What can hang from each mark
z_289: z_556
z_455: z_836
z_704: z_836
z_685: z_836
z_200: z_624
z_826: z_836
z_836: z_65 z_200 z_258 z_289 z_343 z_559 z_561 z_704
z_258: z_836
z_808: z_624 z_836
z_556: z_289 z_934
z_65: z_836
z_624: z_289

In the rows, 128 means zero.
Known rows, with every way that one mark hangs from another
{z_455 {z_836 z_258 z_289 z_559 z_561 z_704}}: [137 105 116 202 170 146 155 124 160  92 105 141 172 192 152 202 134 137
 118 111  59 175 133 147 173 175 114 123]
{z_836 z_258}: [122 135 118 137 144 137 126 112 148 121 123 121 129 132 140 131 129 133
 145 134  98 132 125 158 117 124 111 134]
{z_826 {z_836 z_258 z_561 z_704}}: [144 116 142 165 154 148 138 112 172  71  72 122 122 163 143 170 120 134
 123 109  61 175 137 170 160 170 132 151]
{z_556 z_289 z_934}: [104 113 143 123 114 142 147 120 158 144 162 125 153 141 166 176 168 121
 111 104 107 115 130 129 110 115 100 121]
{z_808 {z_624 z_289} {z_836 z_258 z_561}}: [137 171 172 131 149 104 180 133 144  91 113 185 129 143 134 124  83 148
  98 121  75 146 112 150 134 163 109 126]
{z_65 {z_836 z_200}}: [121  99 112 114 131 139 105 142 129 150 118 122 113 142 135 135 120 143
 129 114  90 122 149 107 157 152 103 147]
{z_704 {z_836 z_65 z_200 z_343}}: [138 123  85 163 173 146  98 125 104 136  89 143 140 166 197 103 133 126
 144  87  92 150 122 121 196 143 149 153]
{z_685 {z_836 z_343 z_561}}: [129 116 122 160 156 127 140 124 133 130  86 152 146 153 155 133 131 127
 134 120  77 157 133 133 162 141 134 116]
{z_65 {z_836 z_343}}: [119 112 108 142 139 138 124 120 126 147  96 148 132 132 153 116 134 127
 148 104  86 146 127 124 161 121 142 133]
{z_836 z_704}: [136 121 137 142 121 139 138 124 134 113 111 137 153 141 136 148 118 129
 123 105 120 147 124 124 151 138 134 142]
{z_624 {z_289 {z_556 z_934}}}: [ 91 114 134  77 109 144 134 123 165 162 193 168 156 159 176 146 131 128
  90 107 130 129 157 161 111 122 124  97]
{z_455 {z_836 z_289 z_704}}: [115 115 108 162 136 133 122 148 128 137 147 151 143 157 137 159 153 139
 120 114 115 142 136 113 151 150 131 108]
{z_836 z_65 z_561 z_704}: [159 109 143 176 135 152 160 119 135  78  74 139 185 169 153 178 109 111
 110  74  98 170 119 128 187 166 140 140]
{z_836 z_200 z_289 z_704}: [151 128 107 124 127 125 108 159 119 152 136 134 124 146 112 134 117 158
 137 127 123 102 137  75 159 152 113 124]
{z_258 {z_836 z_65 z_200 z_559 z_561}}: [173  95 105 179 176 140 160 134 121  65  56 139 184 209 153 148 106 106
 114  83  88 163 125 116 209 156 118 164]
{z_826 {z_836 z_343 z_559 z_704}}: [155 109 138 176 144 154 131  99 130  96  49 146 141 154 177 136 113 124
 134  80  83 190 114 134 206 146 172 175]
{z_289 z_556}: [116 114 124 109 120 141 127 128 144 145 154 137 136 146 148 129 127 122
 110 116 129 126 142 148 123 128 127 115]
{z_65 {z_836 z_200 z_258 z_343 z_559 z_704}}: [147  99 106 170 158 162 127  99 146 123  53 142 167 169 183 147 103 140
 157  77  29 174 124 132 209 151 113 184]
{z_685 {z_836 z_200 z_343 z_704}}: [135 111 111 146 141 136 110 126 119 152  85 156 153 157 170 123 115 141
 147  97  78 148 132 101 190 143 125 151]
{z_808 {z_624 {z_289 {z_556 z_934}}} z_836}: [102 140 178  82 111 128 161 142 152 153 182 205 144 147 179 121  94 138
  71  84 106 120 125 132 119 138 117 118]
{z_808 {z_836 z_258 z_343 z_559}}: [157 122 133 179 165 136 152 104 135 120  63 147 160 133 159 105  99 119
 160  94  53 153  78 130 156 117 123 169]
{z_836 z_65 z_200}: [148 117 114 135 136 140 112 130 109 131 106 125 142 146 155 126 112 126
 135  99 116 125 126 105 168 150 116 152]
{z_836 z_65 {z_200 z_624} z_258 z_561 z_704}: [166 152 145 162 157 143 159 125 132  76  77 145 166 184 179 161  81 144
 125  85  58 157 120 135 194 185 114 156]
{z_826 {z_836 z_704}}: [133 112 145 145 127 148 120 123 141  99  92 131 113 141 145 144 123 131
 118  99 108 163 136 136 167 155 150 156]
{z_289 {z_556 z_934}}: [105 101 133  99 119 152 129 127 167 163 177 140 150 154 171 149 137 119
 104 102 114 115 145 145 106 118 117 114]
{z_836 z_65 z_200 z_289 z_559 z_561}: [177 110 116 162 156 142 134 144 114 117  92 124 149 174 140 158 103 136
 121 107  97 129 130  84 195 182 114 131]
{z_808 z_624 {z_836 z_200 z_289 z_343 z_559}}: [175 160 137 144 157 102 138 160  87 156 101 176 113 133 139  77  85 158
 141 110  82 102  89  49 182 148 120 148]
{z_826 z_836}: [125 119 136 130 134 137 110 125 136 114 109 122  88 129 139 125 132 133
 123 122 115 144 138 140 143 144 144 145]
{z_258 {z_836 z_65 z_289 z_559 z_561 z_704}}: [171  98 112 209 166 151 176 139 130  56  61 156 200 208 144 172 116 109
 113  68  96 175 118 106 218 158 136 139]
{z_65 {z_836 z_258 z_559 z_704}}: [124  87 139 176 140 178 146  97 164  92  71 130 166 159 173 183 108 131
 127  74  49 187 131 155 187 157 112 177]
{z_258 {z_836 z_65 z_200 z_343}}: [157 123  68 161 169 124 121 131  96 114  74 161 169 179 162  82 129 106
 160  89 103 140 110 106 192 110 137 152]
{z_258 {z_836 z_65 z_561 z_704}}: [158 101 116 192 156 144 172 130 136  50  61 156 202 201 145 160 119  97
 110  66  99 180 118 131 197 145 140 145]
{z_258 {z_836 z_289 z_343}}: [140 143  66 151 166 106 127 153 109 137 120 165 139 155 115  76 155 126
 161 134 123 117 117 102 149  90 145 100]

Rows
[130 156 110 128 162 128 122 125 124 145 102 154 113 147 181  99 108 160
 163 112  42 134 130 133 168 140 116 148] -> {z_65 {z_836 {z_200 z_624} z_258 z_343}}
[122 147 181 105 103 126 167 141 134 120 144 211 153 152 161 123  75 143
  73  74 113 150 119 131 159 157 130 131] -> {z_808 {z_624 {z_289 z_556}} {z_836 z_704}}
[143 109 106 134 143 157 117 132 155 144 135 133 152 178 159 154 106 151
 127 105  82 124 142 126 168 159  93 139] -> {z_836 z_200 z_258 {z_289 z_556} z_559 z_704}
[163 154 139 136 161 125 124 124  99 116  76 148  96 155 185  96  93 152
 139 110  79 153 123 115 201 159 158 170] -> {z_826 {z_836 {z_200 z_624} z_343 z_559}}
[ 95 154 158  68 111 135 154 131 150 151 200 189 147 163 197 136 110 144
  81 103 124 128 154 157 121 132 134  95] -> {z_200 {z_624 {z_289 {z_556 z_934}}}}
[163 116 130 136 138 123 140 143 136 109  97 128 150 169 117 161 102 139
 117 114  97 134 136 106 166 168 116 138] -> {z_836 z_200 z_561 z_704}
[162 109 102 152 160 116 152 155 136  80  85 144 166 202 110 146 115 125
 116 110  95 145 135 112 176 148 115 142] -> {z_258 {z_836 z_200 z_561 z_704}}
[146 130  99 161 152 141  96 124 106 137  90 148 103 133 164  98 144 128
 157 100 107 141 120 110 183 139 167 125] -> {z_826 {z_836 z_65 z_289 z_343}}
[132 146  79 175 198 126 125 136 148 129 113 139 115 163 149 125 158 147
 150 143  66 138 131 151 145 139 138  95] -> {z_704 {z_836 z_258 z_289 z_343 z_561}}
[130  98 101 185 169 161 121 102 128 107  93 129 169 184 204 164 122 121
 135  85  61 172 126 151 188 166 103 175] -> {z_455 {z_836 z_65 z_200 z_258 z_559}}
[149 141 103 151 135 124 123 137 117 149 113 157 145 138 129 115 134 142
 156 116 117 127 113  94 162 122 153 109] -> {z_836 z_289 z_343 z_704}
[134  95 120 212 177 162 160  96 150  70  76 133 189 193 196 193 128 107
 114  82  54 200 122 177 182 172 120 151] -> {z_455 {z_836 z_65 z_258 z_559 z_561}}
[150 120  93 173 168 125 153 118 118  95  72 159 172 173 152 103 130 106
 145 103 103 165 105 131 178  97 150 150] -> {z_258 {z_836 z_343 z_559}}
[160 122  88 186 163 129 151 136 117 103  80 171 180 181 139 114 132 120
 146  96 105 158 108 101 197 111 153 135] -> {z_258 {z_836 z_289 z_343 z_559 z_704}}
[166 137  98 194 165 145 144 114 137 107  71 152 179 166 158 146 125 127
 160  93  67 156 106 127 185 147 140 115] -> {z_836 z_65 z_258 z_289 z_343 z_561 z_704}
[134  93 118 203 142 166 138 122 120 106 103 153 186 180 185 184 131 119
 114  64 100 180 122 112 209 170 140 142] -> {z_455 {z_836 z_65 z_289 z_559 z_704}}
[150 119 114 160 141 159 118 110 135 106  86 128 169 161 173 150 105 131
 145  82  79 149 118 132 180 157 107 171] -> {z_836 z_65 z_200 z_258 z_704}
[166 124  61 173 165 128 119 149  97 123  80 173 176 187 149  97 130 123
 163  82 104 134 111  76 212 122 141 137] -> {z_258 {z_836 z_65 z_200 z_289 z_343 z_704}}
[163 100 149 143 142 129 138 142 116 132  91 128 137 141 129 118  81 132
 125  97  88 125 103  83 163 152 100 175] -> {z_808 {z_836 z_200 z_559}}
[169 123 136 185 164 126 169 119 152 103  55 156 174 152 135 130  99 123
 150  89  42 160  84 132 158 138 125 147] -> {z_808 {z_836 z_258 z_343 z_561 z_704}}
[124 142 185 112 118 130 173 131 129 118 136 200 146 152 173 119  71 135
  70  83 111 153 118 136 161 157 125 140] -> {z_808 {z_624 {z_289 z_556}} {z_836 z_559}}
[130 123  81 150 178 114 113 153 143 143 149 128 118 178 124 154 150 154
 136 155  70 116 150 129 133 167  90  99] -> {z_455 {z_836 z_200 z_258 z_289 z_561}}
[126 141 123 121 162 143 119 165 121 147 169 149 102 185 191 128 111 165
  93 114 103 122 158 118 178 174 126 121] -> {z_704 {z_836 {z_200 z_624} {z_289 z_556} z_559}}
[165 113 134 197 172 153 153  90 161  67  28 137 150 176 174 161 111 127
 140  91  39 202 118 169 199 161 155 168] -> {z_826 {z_836 z_258 z_343 z_559 z_561 z_704}}
[153  99 149 188 128 172 152 101 125  81  66 139 195 162 184 172  98 109
 116  53 104 185 109 124 208 159 144 175] -> {z_836 z_65 z_559 z_704}
[150 106  99 145 164 125 136 140 120  98  95 136 153 181 134 120 114 122
 126 115 108 139 129 113 173 129 111 164] -> {z_258 {z_836 z_200 z_559}}
[136 121  85 165 154 133 130 149 112 110 116 154 150 164 133 112 145 114
 136 103 131 126 124 105 167 119 131 117] -> {z_258 {z_836 z_65 z_289}}
[126  88 127 140 130 179 133 125 150 155 155 144 176 169 199 166 128 114
 105  69 110 125 136 118 159 140 121 119] -> {z_836 z_65 {z_289 {z_556 z_934}} z_559}
[144 119 107 141 165 142  91 131 139 130 106 109  77 149 144 129 120 159
 147 137  76 122 143 122 164 165 106 155] -> {z_826 {z_836 z_200 z_258 z_289 z_559}}
[148 174 125 125 145 123 126 153 124 135 140 145 116 153 143 124 101 177
 147 130  87 106 130 104 156 158 104 128] -> {z_836 {z_200 z_624} z_258 z_289 z_704}
[165 111 129 197 140 164 152  90 115  95  44 156 207 163 197 144 102 105
 141  50  93 191  94 121 221 139 163 171] -> {z_836 z_65 z_343 z_559 z_704}
[167 125 126 195 166 145 169  92 155  81  48 145 190 176 165 163 106 124
 144  97  51 186 105 156 184 144 139 152] -> {z_836 z_258 z_343 z_559 z_561 z_704}
[152 126  98 155 145 152 106 130 127 132 108 132 151 156 154 143 114 146
 155  98  87 123 125 105 177 159 101 143] -> {z_836 z_65 z_200 z_258 z_289 z_704}
[160 142 169 175 141 137 159 144  98 111  96 168 138 132 159 121  83 132
 111  71  98 131  88  72 190 165 123 154] -> {z_808 z_624 {z_836 z_65 z_289 z_559}}
[169 107 119 167 136 159 123 134 109 122  90 135 166 166 161 157  98 138
 130  77 108 139 123  75 215 173 119 157] -> {z_836 z_65 z_200 z_289 z_559 z_704}
[146 121 116 142 157 142 121 113 140 120 102 112 138 152 154 139 105 141
 144 126  79 134 128 138 152 146  94 166] -> {z_836 z_200 z_258 z_559}
[155 112  81 164 177 124 161 146 137 117 107 171 171 205 139 119 136 115
 122 112  97 144 131 128 175 119 142  97] -> {z_258 {z_836 {z_289 z_556} z_343 z_559 z_561}}
[128 116  85 160 170 135 107 135 133 145 141 126 127 171 155 150 138 151
 142 136  77 129 139 126 153 159  91 134] -> {z_455 {z_836 z_200 z_258 z_289 z_559}}
[148 167 168 143 139 109 174 121 101 114  91 208 149 135 168  89  77 138
 113  92  96 160  88 113 180 137 151 150] -> {z_808 {z_624 z_289} {z_836 z_343 z_559}}
[135 111 124 189 176 147 152  97 155 106  57 144 166 168 183 154 119 127
 144 111  35 183 123 164 176 146 120 144] -> {z_685 {z_836 z_258 z_343 z_559 z_561}}
